Every row comes from one small tree of marks. Brackets hold a mark, then the marks that hang from it, in the order of their numbers. Every link used is in the known rows. Which tree was each row made from?
In the rows, 128 means zero.
Known rows
[k_158 k_65]: [118 149 117 106 112 151 139 116 141 124  57 134 115 112 141 110 116 138
 137 135 144 131 134 125]
[k_559 [k_210 k_995] k_759]: [128  90 128 131  67 125 123 173 140 134 168 151 132 140 144 122 142 113
 125 129 102 174 138 121]
[k_158 [k_65 k_481 k_729]]: [111 146 130 126 109 142 140 115 158 122 117 149 122 109 130 124 102 123
 131 150 145 127 151 127]
[k_559 k_210 k_460 [k_759 k_19]]: [133  64 134 122  89 108 103 177 125 109 192 149 132 127 147 135 146 143
 126 125  86 180 152 148]
[k_492 k_65]: [130 174  92 105 123 155 152 104 134 135 109 124 115 122 143  83 130 119
 136 126 132 118 136 125]
[k_19 k_234]: [124 124 108 127 152 159 138  78 130 137  44 126 112 132 142  97 121  82
 114 128 147  82 147 151]
[k_460 [k_65 k_729] [k_559 [k_759 [k_19 k_210 k_234]]]]: [ 98 217 119 144 100 116 114 121 121 113 199 113 119 150 135 118 133 130
 136 128  99 145 124 104]
[k_210 k_559]: [132 132 111 112 142 143 118 128 134 134 105 116 140 126 106 119 118 127
 119 120 137 136 126 118]
[k_65 k_729]: [130 182  97 111 101 140 130 116 137 151 161 144 134 125 106 100 102  88
 129 139 156 115 154 137]
[k_210 [k_995 k_107]]: [143 166 119 130 135 141 156 122 131 160 119 137 141 135 104 115 106 124
 130 134 145  89 126 114]
[k_995 k_107 [k_210 [k_559 k_460 k_759]]]: [129 132 154 154 100  78 139 141 115 122 200 118 129 149 110 141 107 118
 143 110 119  91 128 139]
[k_107 [k_19 [k_210 [k_559 k_460 k_759]] k_234]]: [138  79 140 119 163 135 133 112 123 117  94 128 121 123 153 147 126 136
 135 122 164 102 127 156]
[k_492 [k_65 k_481 k_729]]: [125 171 104 126 122 146 152 103 152 134 170 139 121 119 131  98 114 107
 129 143 133 114 153 126]
[k_729 k_65]: [119 171  84  88 112 157 151 101 121 147  92 122 126 130 136 120 120 132
 142 130 125 106 108 118]
[k_759 [k_19 [k_210 k_995] k_234]]: [133  94 142 122 171 154 137  99 108 150  52 129 122 113 125 136 147 120
 121 142 163 117  99 129]
[k_460 k_65 [k_559 k_210 [k_759 [k_19 k_234]]]]: [ 96 185 107 134  99 129 106 144 119 104 186 116 117 148 162 117 153 138
 136 122  63 176 114  96]
[k_19 k_210 k_234]: [128  97 133 130 144 137 152  93 121 130   4 118  94 121 130  99 139  61
 123 132 165  86 124 165]
[k_559 k_460]: [142 153  97 113 135 125 124 129 134 124 108 133 130 115 118 103 110 113
 131 123 128 113 166 158]
[k_210 k_995]: [140 172 106 120 134 150 137 124 136 160  97 138 142 121 113 114 115 116
 127 133 145 122 133 114]
[k_460 k_559]: [133 198  82 121 144 154 115 132 123 119 115 107 124 132 130  99 128 116
 130 116 116 143 133 114]
[k_759 k_19]: [132 120 107  93 166 173 124 120 104 150 105 137 137 118 124 124 135 144
 132 137 141 149 109 120]
[k_210 [k_559 k_460 [k_759 k_19]] k_995]: [142 111 153 147 133 106 105 144 141 136 166 124 162 130 103 160 120 178
 108 120 124 145 139 107]
[k_559 [k_460 [k_65 k_481 k_729]] [k_759 k_19]]: [113 132 141 139 112 103 114 142 131 115 223 149 138 138 128 139 115 154
 134 136  92 145 162 141]
[k_210 [k_559 k_460 k_759] [k_995 [k_107 [k_19 k_234]]]]: [146 106 164 163 139  98 130 130 144 128 180 124 156 148 113 164 101 177
 113 117 133  82 144 119]
[k_559 [k_460 [k_65 k_481]] k_759]: [114 138 128 142 108 102 123 148 139 105 173 142 127 143 134 118 112 131
 138 125  82 135 172 152]
[k_107 [k_19 [k_210 k_559 k_995]]]: [145 124 123  99 161 149 137 134 122 139 111 136 137 111 130 150 124 148
 147 129 172 130 103 126]
[k_559 [k_210 [k_995 k_107]] k_460]: [147 139 113 129  98 104 132 155 144 129 158 146 135 113 119 120 120 114
 128 131 108 120 153 140]

Which tree is each row?
[134  64 150 147  96 102 108 153 136 121 174 149 135 128 150 149 145 141
 112 129  94 151 155 140] | [k_559 [k_210 k_995] k_460 [k_759 [k_19 k_234]]]
[138  87 147 131 155 135 161 116 114 126 119 127 121 150 131 132 112 135
 137 126 157  67 115 145] | [k_995 [k_107 [k_19 [k_210 [k_559 k_759]] k_234]]]
[138  76 180 173 134  89 147 107 136 123  65 109 114 136 110 136 128 106
 106 124 153  69 131 150] | [k_19 [k_210 [k_559 k_460 k_759] [k_995 k_107]] k_234]
[102 240  75 115 101 135 114 144 128 111 163 115 117 130 146  97 139 116
 147 122  73 166 116  96] | [k_460 k_65 [k_559 k_210]]
[125  76 144 132 140 139 110 126 126 128 128 117 140 143 123 139 130 150
 109 119 129 144 124 118] | [k_210 [k_559 [k_759 [k_19 k_234]]]]
[136 101 119 103 171 160 147 102 116 131  65 136 113 118 157 130 128 114
 143 131 176  95 118 156] | [k_107 [k_19 k_210 k_234]]
[121 187 108 132  81  95 122 148 160 127 208 159 137 103 123 127 114 105
 134 144  89 139 161 130] | [k_559 [k_210 k_995] [k_460 [k_65 k_481 k_729]]]
[133 122 126 100 146 131 132 141 120 119 132 134 129 121 139 145 124 153
 154 123 149 135 115 140] | [k_107 [k_19 [k_210 [k_559 [k_460 k_65] k_759]]]]
[108 236  92 131 116 133 126 129 130 117 176 119 123 136 152 116 131 133
 144 125  84 131 112  91] | [k_460 k_65 [k_559 [k_210 [k_995 [k_107 [k_19 k_234]]]]]]
[134  82 156 132 175 142 139 100 110 146  69 119 127 119 112 147 141 138
 115 138 161 104  91 121] | [k_759 [k_19 [k_210 k_559 [k_995 k_107]] k_234]]
[106 207 123 141 119 122 124 142 112 114 178 108 124 153 132 122 138 156
 146 122  85 152 103  91] | [k_460 k_65 [k_559 [k_759 [k_19 [k_210 [k_995 k_107]]]]]]
[138  89 145 123 162 143 139 111 126 131  94 132 127 126 149 154 128 138
 132 127 172 103 114 137] | [k_107 [k_19 [k_210 [k_559 k_759] k_995] k_234]]
[138  97 135 104 164 139 122 133 105 135  91 123 131 107 107 140 144 145
 131 133 149 153  99 128] | [k_759 [k_19 [k_210 [k_559 k_460]]]]
[124 109 146 141 141 105 137  94 132 116  31 106 103 117 119 118 133  87
 116 124 149  87 129 158] | [k_19 [k_210 [k_559 [k_460 k_65]]] k_234]
[141 107 140 113 162 134 124 132 111 143  96 124 138 104 103 149 142 150
 127 135 152 151  97 119] | [k_759 [k_19 [k_210 [k_559 k_460] k_995]]]
[138 114 130 104 160 153 135 130 103 152  83 133 131 107 111 134 146 136
 135 142 157 149  91 119] | [k_759 [k_19 [k_210 k_995]]]
[143 101 146 117 163 129 132 133 109 143 106 124 138 111  97 148 136 156
 128 136 152 135  94 118] | [k_759 [k_19 [k_210 [k_559 k_460] [k_995 k_107]]]]
[134 128 134 119 167 132 139 102 129 129  94 131 127 115 143 152 122 140
 138 129 164  95 118 139] | [k_107 [k_19 [k_210 [k_559 [k_460 k_65]] k_995] k_234]]
[120 132 139 131 114 103 102 138 134 120 192 123 146 136 110 142 117 165
 121 121 110 149 141 121] | [k_210 [k_559 [k_460 [k_65 k_729]] [k_759 k_19]]]
[140 114 131 118 134 111 132 142 126 121  67 112 118 109  98 118 132 107
 131 123 151 134 121 148] | [k_19 [k_210 [k_559 k_460]]]
[106  76 144 143  99 102 111 152 135 101 195 151 123 132 161 143 143 136
 126 134  63 160 151 145] | [k_559 k_210 [k_460 [k_65 k_481]] [k_759 [k_19 k_234]]]
[125  55 145 136  96 135 117 150 128 137 156 149 132 138 155 142 154 131
 114 135 107 166 124 118] | [k_559 [k_210 k_995] [k_759 [k_19 k_234]]]
[118 129 138 130 108 113 114 138 112 134 170 122 131 131 128 146 131 115
 141 115 127 152 112 123] | [k_995 [k_210 [k_559 [k_759 k_19]]]]
[126  62 161 147 133 118 137 105 128 118  33 108 103 134 126 120 141  85
 111 123 156 102 123 154] | [k_19 [k_210 [k_559 k_759]] k_234]
[122 168 117 129 131 109 114 126 148 120 161 124 143 120 100 129 103 134
 124 126 116 125 149 126] | [k_210 [k_559 [k_460 [k_65 k_481 k_729]]]]
[134  88 148 142 148 109 135  97 132 116  23 106 104 117 118 119 133  84
 111 123 158  87 133 163] | [k_19 [k_210 [k_559 k_460]] k_234]
[ 94 206 109 140  76 116 104 136 129 111 235 124 122 148 150 120 140 128
 134 129  75 168 127  97] | [k_460 [k_65 k_729] [k_559 k_210 [k_759 [k_19 k_234]]]]
[125 146 100 132  98 136 106 167 128 104 164 116 121 144 148 108 147 117
 128 113  86 179 136 115] | [k_460 [k_559 k_210 k_759]]
[129  82 135 113 172 158 136  99 102 141  45 126 114 114 130 126 149 114
 125 139 160 121 101 140] | [k_759 [k_19 k_210 k_234]]
[142 127 147 151 118 100 110 145 151 131 157 122 156 134 102 148 113 158
 108 117 122 134 152 114] | [k_210 [k_559 k_460 k_759] k_995]
[127  54 156 144  96 128 130 150 124 136 172 148 132 147 147 142 147 136
 116 135 107 142 120 118] | [k_559 [k_210 [k_995 k_107]] [k_759 [k_19 k_234]]]
[139 115 157 156 120 113 135 142 140 142 162 121 154 154  96 142 109 158
 112 121 131 111 124  98] | [k_210 [k_559 k_759] [k_995 k_107]]
[131 140 118 148 113 132 118 151 130 110 178 119 127 150 156 128 139 132
 124 116  99 141 131 109] | [k_460 [k_559 [k_210 [k_995 [k_107 [k_19 k_234]]]] k_759]]
